What can hang from each mark
q_250: q_51 q_525 q_574 q_582
q_51: q_250 q_653 q_668
q_525: q_250
q_582: q_250
q_232: q_653
q_653: q_51 q_232
q_668: q_51
q_61: q_250

Known rows, with every way that one mark hangs from another
[q_525 [q_250 q_51 q_582]]: [-3.76  0.53  0.82 -4.11 -0.61 -1.04  2.16  2.10 -1.72  1.79  1.24 -2.14
  2.66  2.54  0.99  1.12 -0.58  0.00  0.70]
[q_525 [q_250 [q_51 [q_653 q_232] q_668] q_574 q_582]]: [-1.88 -0.39  2.80 -3.92 -1.70  1.20 -0.75  0.64 -0.62  1.62 -0.85  0.35
 -1.52  5.83  1.79  5.93  0.23 -0.71  2.50]
[q_232 [q_653 q_51]]: [ 0.67 -0.64  0.01  0.60  0.80 -0.88 -1.99 -0.92  1.42 -0.56 -2.41  3.06
 -1.96  2.71  0.67  0.07  0.52 -0.88  0.23]
[q_582 [q_250 q_51]]: [-2.51  0.63  0.23 -1.02 -0.81 -1.42  2.80  0.34 -0.46  0.79  1.60 -0.79
  1.66  0.37  0.64 -0.04 -1.00  0.06  1.91]
[q_61 [q_250 [q_51 [q_653 q_232] q_668] q_525 q_574 q_582]]: [-2.57 -1.32  2.43 -1.58 -0.97  0.70  0.68  0.22 -0.65  2.98  0.94 -1.05
 -0.63  6.77  2.50  6.93 -1.39  0.53  1.37]
[q_525 q_250]: [-1.28  0.31 -0.51 -1.65 -0.65  0.14  0.72  0.54 -0.71  0.28  1.50 -0.18
  1.63  0.07 -0.23 -0.64 -0.36 -0.13  0.27]
[q_250 q_51]: [-1.00  0.42  1.59 -0.21 -0.27 -1.62  1.10  0.16 -0.66  0.51 -0.50 -0.63
  0.57  0.66  0.91  0.57 -0.08 -0.26  1.08]
[q_668 [q_51 [q_250 q_525 q_574 q_582] q_653]]: [-2.96 -0.43  1.37 -4.09  1.44  2.91 -1.58  0.72  2.25  2.10  2.28 -1.89
  1.09  1.65  1.67  2.40 -1.38  0.00  0.95]
[q_582 [q_250 [q_51 q_653 q_668] q_525 q_574]]: [-1.69 -0.41  1.54 -2.35 -1.20 -0.24  1.48 -0.98  0.43  2.79  2.97 -0.78
 -0.68  2.68  1.65  3.04 -2.13  0.64  2.57]
[q_232 q_653]: [ 0.36 -0.61  0.94 -0.14 -0.25  0.02 -1.06 -1.11  0.61 -0.40 -1.44  2.18
 -1.88  1.11  0.05  0.87  0.00  0.13 -0.29]
[q_525 [q_250 [q_51 q_653 q_668]]]: [ 0.23  0.49  3.58  0.33 -1.24 -0.09 -1.47 -1.35 -0.35  0.96  0.14  0.58
 -3.08  3.89  1.53  1.83 -0.21 -0.23  1.72]
[q_653 [q_51 [q_250 q_582] q_668] q_232]: [-1.04  0.14 -0.39  1.14  0.70  2.53 -2.78 -0.91  2.97  0.56 -1.21  0.72
 -2.94  4.64  1.81  1.12  1.51 -1.49  1.20]
[q_61 [q_250 [q_51 q_653] q_525 q_582]]: [-3.47 -0.73  2.19 -0.66  0.12 -0.98  1.77  0.50 -1.86  2.62  2.23 -2.66
  1.05  5.11  1.89  3.34 -1.94  1.47 -0.41]
[q_250 q_525 q_574 q_582]: [-3.15 -0.97 -1.68 -5.69  0.22  0.17  2.23  2.03 -0.48  2.83  2.48 -2.75
  3.36  1.01  0.49  2.32 -1.61  0.83 -0.38]
[q_653 [q_51 [q_250 q_574 q_582] q_668] q_232]: [-2.05  0.05 -0.81 -2.13  0.63  2.98 -1.84  0.46  3.32  1.04 -0.71  0.32
 -0.79  4.06  1.55  2.04  0.98 -1.63  2.18]
[q_653 [q_51 [q_250 q_525] q_668] q_232]: [-0.35 -0.33 -0.61  2.67  0.48  1.55 -2.46 -2.94  2.96  0.98  0.29  1.15
 -2.93  2.51  1.97  0.36  0.67 -1.27  1.18]
[q_582 [q_250 q_51 q_525 q_574]]: [-4.19 -0.15 -0.85 -4.69 -0.88 -1.62  4.51  1.02 -0.59  2.68  3.88 -2.17
  4.52 -0.56  0.86  1.16 -2.45  0.48  2.15]
[q_61 q_250]: [-1.25  0.03 -0.11  1.10  0.16  0.27  1.26  0.94 -0.34  0.31  1.51 -0.61
  1.96  1.35  0.08 -0.15 -0.95  0.48 -0.20]

Rows
[-2.90  0.02 -0.12 -1.80  1.63  1.74 -0.79  0.62  2.01  2.17  2.57 -2.41
  1.31  0.61  1.79  0.19 -0.96  0.01 -0.10] | [q_668 [q_51 [q_250 q_525 q_582]]]
[-1.32 -0.95  1.54 -1.51 -1.88  0.16  0.59 -1.76  0.26  1.99  1.28  0.73
 -1.91  3.32  1.88  5.21 -1.22 -0.07  2.98] | [q_582 [q_250 [q_51 [q_653 q_232] q_668] q_525 q_574]]
[-2.55 -0.20  2.54 -4.64 -0.20 -0.09  0.72  1.72 -0.78  1.49 -0.61 -1.48
  0.73  3.47  1.14  3.90 -0.56  0.21  1.43] | [q_250 [q_51 q_653] q_574 q_582]
[ 0.39  0.36  0.04  3.19  0.41  2.25 -3.32 -2.34  3.32 -0.38 -1.48  2.05
 -3.58  2.66  1.55  0.02  1.60 -1.85  1.83] | [q_653 [q_51 q_250 q_668] q_232]
[-0.60 -0.69  3.12 -2.32 -1.12  1.08 -1.35  0.17  0.15  1.30 -2.42  0.59
 -3.19  5.88  1.96  6.65  0.52 -0.60  2.23] | [q_250 [q_51 [q_653 q_232] q_668] q_574 q_582]
[-2.64 -0.10 -0.38 -3.48 -1.12 -0.89  3.32  0.19  0.49  3.29  3.79 -1.57
  1.81  1.08  1.49  1.78 -2.35  0.43  2.50] | [q_582 [q_250 [q_51 q_668] q_525 q_574]]
[-2.59 -0.96  1.43 -3.15  0.79  3.30 -2.40 -0.10  2.03  1.29  0.54 -0.44
 -0.18  2.12  1.97  4.45 -0.34 -0.67  1.41] | [q_668 [q_51 [q_250 q_525 q_574 q_582] [q_653 q_232]]]
[-0.37 -0.88  2.04  1.77 -1.79 -0.36 -0.43 -3.15 -0.10  1.48  0.72  1.14
 -4.19  3.94  2.20  4.33 -0.68  0.11  2.06] | [q_582 [q_250 [q_51 [q_653 q_232] q_668] q_525]]
[ 0.85 -0.47  3.64 -0.27 -1.37  0.65 -1.77 -1.36  0.52  0.31 -2.59  1.95
 -3.74  3.86  1.69  5.48  0.63 -0.96  2.94] | [q_250 [q_51 [q_653 q_232] q_668] q_574]
[-4.05 -0.43  0.65 -4.64  0.45  2.76  0.25 -0.01  1.12  2.20  3.12 -2.74
  1.27  1.30  0.68  1.86 -1.41  0.99  0.16] | [q_51 [q_250 q_525 q_574 q_582] q_653]
[ 0.33 -0.19  2.62  2.16 -1.85  0.36 -1.21 -2.51  0.34  0.16 -1.02  2.08
 -4.78  4.15  1.70  4.01  0.23 -0.54  2.82] | [q_582 [q_250 [q_51 [q_653 q_232] q_668]]]
[-0.51 -0.11  2.08  1.07  1.29  2.09 -2.95 -2.04  2.33  0.66  1.67 -0.19
 -1.67  0.30  1.64  0.41 -0.67 -0.17  0.64] | [q_668 [q_51 [q_250 q_525] q_653]]
[-3.39  0.12  0.68 -5.53 -0.06 -0.75  2.54  2.91 -0.72  1.96  0.15 -2.33
  3.23  2.00  0.92  2.61 -0.73 -0.04  1.40] | [q_250 q_51 q_574 q_582]
[-0.24 -0.37  0.25  1.68  0.86  1.10 -2.57 -3.41  3.82  1.38  0.69  1.69
 -3.53  2.94  1.77 -0.74 -0.39 -0.39  0.43] | [q_232 [q_653 [q_51 [q_250 q_525] q_668]]]
[-1.67  0.76  0.63 -2.50  1.24  2.53 -0.93  1.17  3.13  0.28  1.03 -0.44
  2.53 -1.41  0.72 -0.43 -0.47 -1.19  2.30] | [q_668 [q_51 [q_250 q_574]]]
[-2.46 -0.35  1.06 -3.14  0.15  3.51 -0.96 -0.94  2.26  2.80  3.06 -2.19
 -1.37  3.08  1.30  2.48 -1.29  0.94  0.48] | [q_51 [q_250 q_525 q_574 q_582] q_653 q_668]
[-1.62 -0.81  2.35 -3.60 -0.43  0.00  0.28  0.07 -0.11  3.43  1.10 -1.94
 -1.42  4.98  2.20  4.93 -1.38  0.71  1.06] | [q_250 [q_51 q_653 q_668] q_525 q_574 q_582]
[-0.70 -0.70  1.67 -0.33 -0.75  3.52 -2.35 -2.93  2.38  1.06  1.13  0.61
 -3.09  1.80  1.20  3.46 -0.25 -0.17  1.62] | [q_51 [q_250 q_525 q_574] [q_653 q_232] q_668]
